Every row comes from one small tree of marks. The marks that hang from a mark follow it in brackets, in alphabetical order. Every link used is in the known rows. Which tree was each row made from?
Known rows:
nitup(pobut): .01; .05; -.05; -.05; -.04; -.17; .03; .05; -.03; .02; .11; .08; .01; -.01; .04; -.09; .03; -.07
saloz(pobut(bibu) zepo ziras): -.28; -.07; .13; -.39; .07; -.27; -.20; .17; -.11; .15; .11; .07; .02; -.05; .02; -.20; .29; .08
zepo(vizas): .08; .16; -.02; -.09; .02; -.23; -.02; -.02; -.01; .02; -.04; .01; .03; .00; .08; .02; .12; .06
bibu(pobut(nitup saloz(zepo(vizas))) ziras): -.31; .19; .04; -.25; -.04; -.44; -.38; .30; -.13; -.09; -.20; .09; -.13; -.02; .13; -.11; .02; .06
bibu(pobut(nitup saloz)): -.16; .09; .03; -.09; -.07; -.28; -.32; .18; -.10; .00; -.19; .03; -.18; .04; .02; -.07; -.04; -.04
pobut(bibu nitup): -.04; .02; .01; -.08; -.07; -.13; -.25; .17; -.05; .05; -.08; .04; -.16; -.08; .08; -.05; -.12; -.03
zepo(nitup(pobut(bibu)) vizas): .16; .31; -.01; -.36; -.03; -.61; .05; .11; -.03; .07; -.04; .07; -.02; -.07; .18; -.01; -.03; -.01
vizas(zepo(nitup)): .34; .05; .03; -.04; .05; -.06; .01; -.02; -.06; -.06; -.07; -.02; .02; -.07; -.07; .00; .03; -.01
saloz(zepo(nitup vizas)): .05; .12; .02; -.25; .08; -.41; .07; .08; -.03; -.01; -.04; .02; .05; -.05; .10; .04; .22; .10
saloz(pobut(bibu nitup)): -.11; .01; .08; -.19; -.04; -.27; -.20; .16; -.07; .09; .00; .03; -.13; -.05; -.01; -.10; -.05; -.09
pobut(nitup saloz(zepo(vizas) ziras)): -.13; .06; .10; -.29; .11; -.38; -.47; .23; -.06; .05; -.14; .07; -.03; .02; -.02; -.10; .24; .10
pobut(saloz(ziras)): -.12; .00; .08; -.19; .08; -.09; -.28; .09; -.02; .07; -.06; .02; -.01; .10; -.04; -.08; .04; .03
bibu(pobut(nitup saloz(zepo)) ziras): -.34; .13; .05; -.22; -.05; -.36; -.37; .31; -.12; -.10; -.19; .09; -.14; -.02; .11; -.12; -.02; .04
pobut(bibu nitup saloz(zepo(vizas) ziras)): -.17; .05; .09; -.35; .07; -.38; -.54; .27; -.10; .11; -.12; .07; -.13; .01; .10; -.13; .13; .08
saloz(pobut(bibu) zepo(vizas) ziras): -.23; .05; .11; -.45; .08; -.43; -.21; .15; -.12; .16; .08; .07; .03; -.05; .08; -.19; .37; .12
pobut(nitup saloz): -.05; .02; .06; -.10; .04; -.20; -.36; .17; -.03; .00; -.15; .02; -.12; .05; -.06; -.03; -.05; -.04

Write each row's tree:
-.04; .06; -.03; -.16; .04; -.32; -.09; .09; -.07; .04; .09; .08; .00; .07; .07; -.09; .15; -.05 : nitup(pobut(saloz(zepo(vizas))))
-.18; .03; -.02; -.23; .00; -.26; -.15; .18; -.10; .04; .10; .10; -.07; .03; .16; -.13; .00; -.06 : nitup(pobut(bibu(ziras) saloz(zepo)))
-.21; .11; .05; -.22; -.02; -.40; -.40; .22; -.12; .02; -.19; .07; -.11; .02; .05; -.13; .16; .06 : bibu(pobut(nitup saloz(zepo(vizas) ziras)))
-.20; .10; .06; -.17; -.06; -.29; -.40; .21; -.10; .03; -.20; .06; -.14; .02; .01; -.13; .02; .01 : bibu(pobut(nitup saloz(ziras)))
-.20; .07; .06; -.24; -.02; -.23; -.46; .29; -.07; .01; -.14; .06; -.21; .00; .10; -.08; -.21; -.03 : pobut(bibu(ziras) nitup saloz)
-.16; .11; .02; -.14; -.03; -.39; -.31; .19; -.13; -.01; -.18; .04; -.15; .03; .06; -.07; .11; .01 : bibu(pobut(nitup saloz(zepo(vizas))))
-.07; .03; -.03; -.15; -.03; -.21; -.13; .11; -.08; .09; .09; .08; -.10; .06; .10; -.11; -.07; -.12 : nitup(pobut(bibu saloz))
.12; .30; .00; -.40; .00; -.64; -.02; .13; -.04; .08; -.06; .06; -.04; -.01; .17; -.02; -.05; -.03 : zepo(nitup(pobut(bibu saloz)) vizas)
-.11; .04; .00; -.23; -.02; -.22; -.21; .14; -.08; .12; .08; .10; -.06; .05; .09; -.17; -.01; -.07 : nitup(pobut(bibu saloz(ziras)))
-.10; -.03; .07; -.13; .09; -.25; -.35; .20; -.06; -.01; -.11; .03; -.09; .04; -.04; -.03; .10; .01 : pobut(nitup saloz(zepo))
-.11; .04; .08; -.40; .05; -.36; -.10; .19; -.06; .08; .04; .11; .08; -.08; .08; -.14; .23; .11 : saloz(zepo(nitup(pobut(bibu))) ziras)
-.03; .12; .09; -.39; .10; -.59; .05; .12; -.07; .04; .02; .01; .04; -.05; .03; -.03; .24; .04 : saloz(pobut zepo(nitup vizas))
-.31; .15; .05; -.28; -.03; -.36; -.20; .25; -.11; -.08; -.16; .07; -.10; .01; .13; -.09; -.05; .04 : bibu(pobut(saloz(zepo(nitup))) ziras)
-.14; .07; -.03; -.21; -.04; -.23; -.16; .16; -.08; .05; .08; .10; -.09; .04; .14; -.13; -.11; -.09 : nitup(pobut(bibu(ziras) saloz))
-.10; .08; -.05; -.15; -.08; -.19; -.05; .13; -.06; .03; .12; .11; -.05; -.04; .16; -.13; -.08; -.07 : nitup(pobut(bibu(ziras)))
-.18; .14; .05; -.28; .00; -.40; -.23; .16; -.11; .04; -.15; .05; -.07; .04; .08; -.10; .13; .06 : bibu(pobut(saloz(zepo(nitup vizas) ziras)))
-.17; .02; .17; -.48; .10; -.46; -.11; .20; -.06; .10; .04; .06; .09; -.08; -.05; -.15; .28; .09 : saloz(pobut zepo(nitup) ziras)
.10; .31; .02; -.46; .01; -.66; -.09; .15; -.04; .10; -.07; .08; -.02; -.02; .16; -.05; -.02; .00 : zepo(nitup(pobut(bibu saloz(ziras))) vizas)
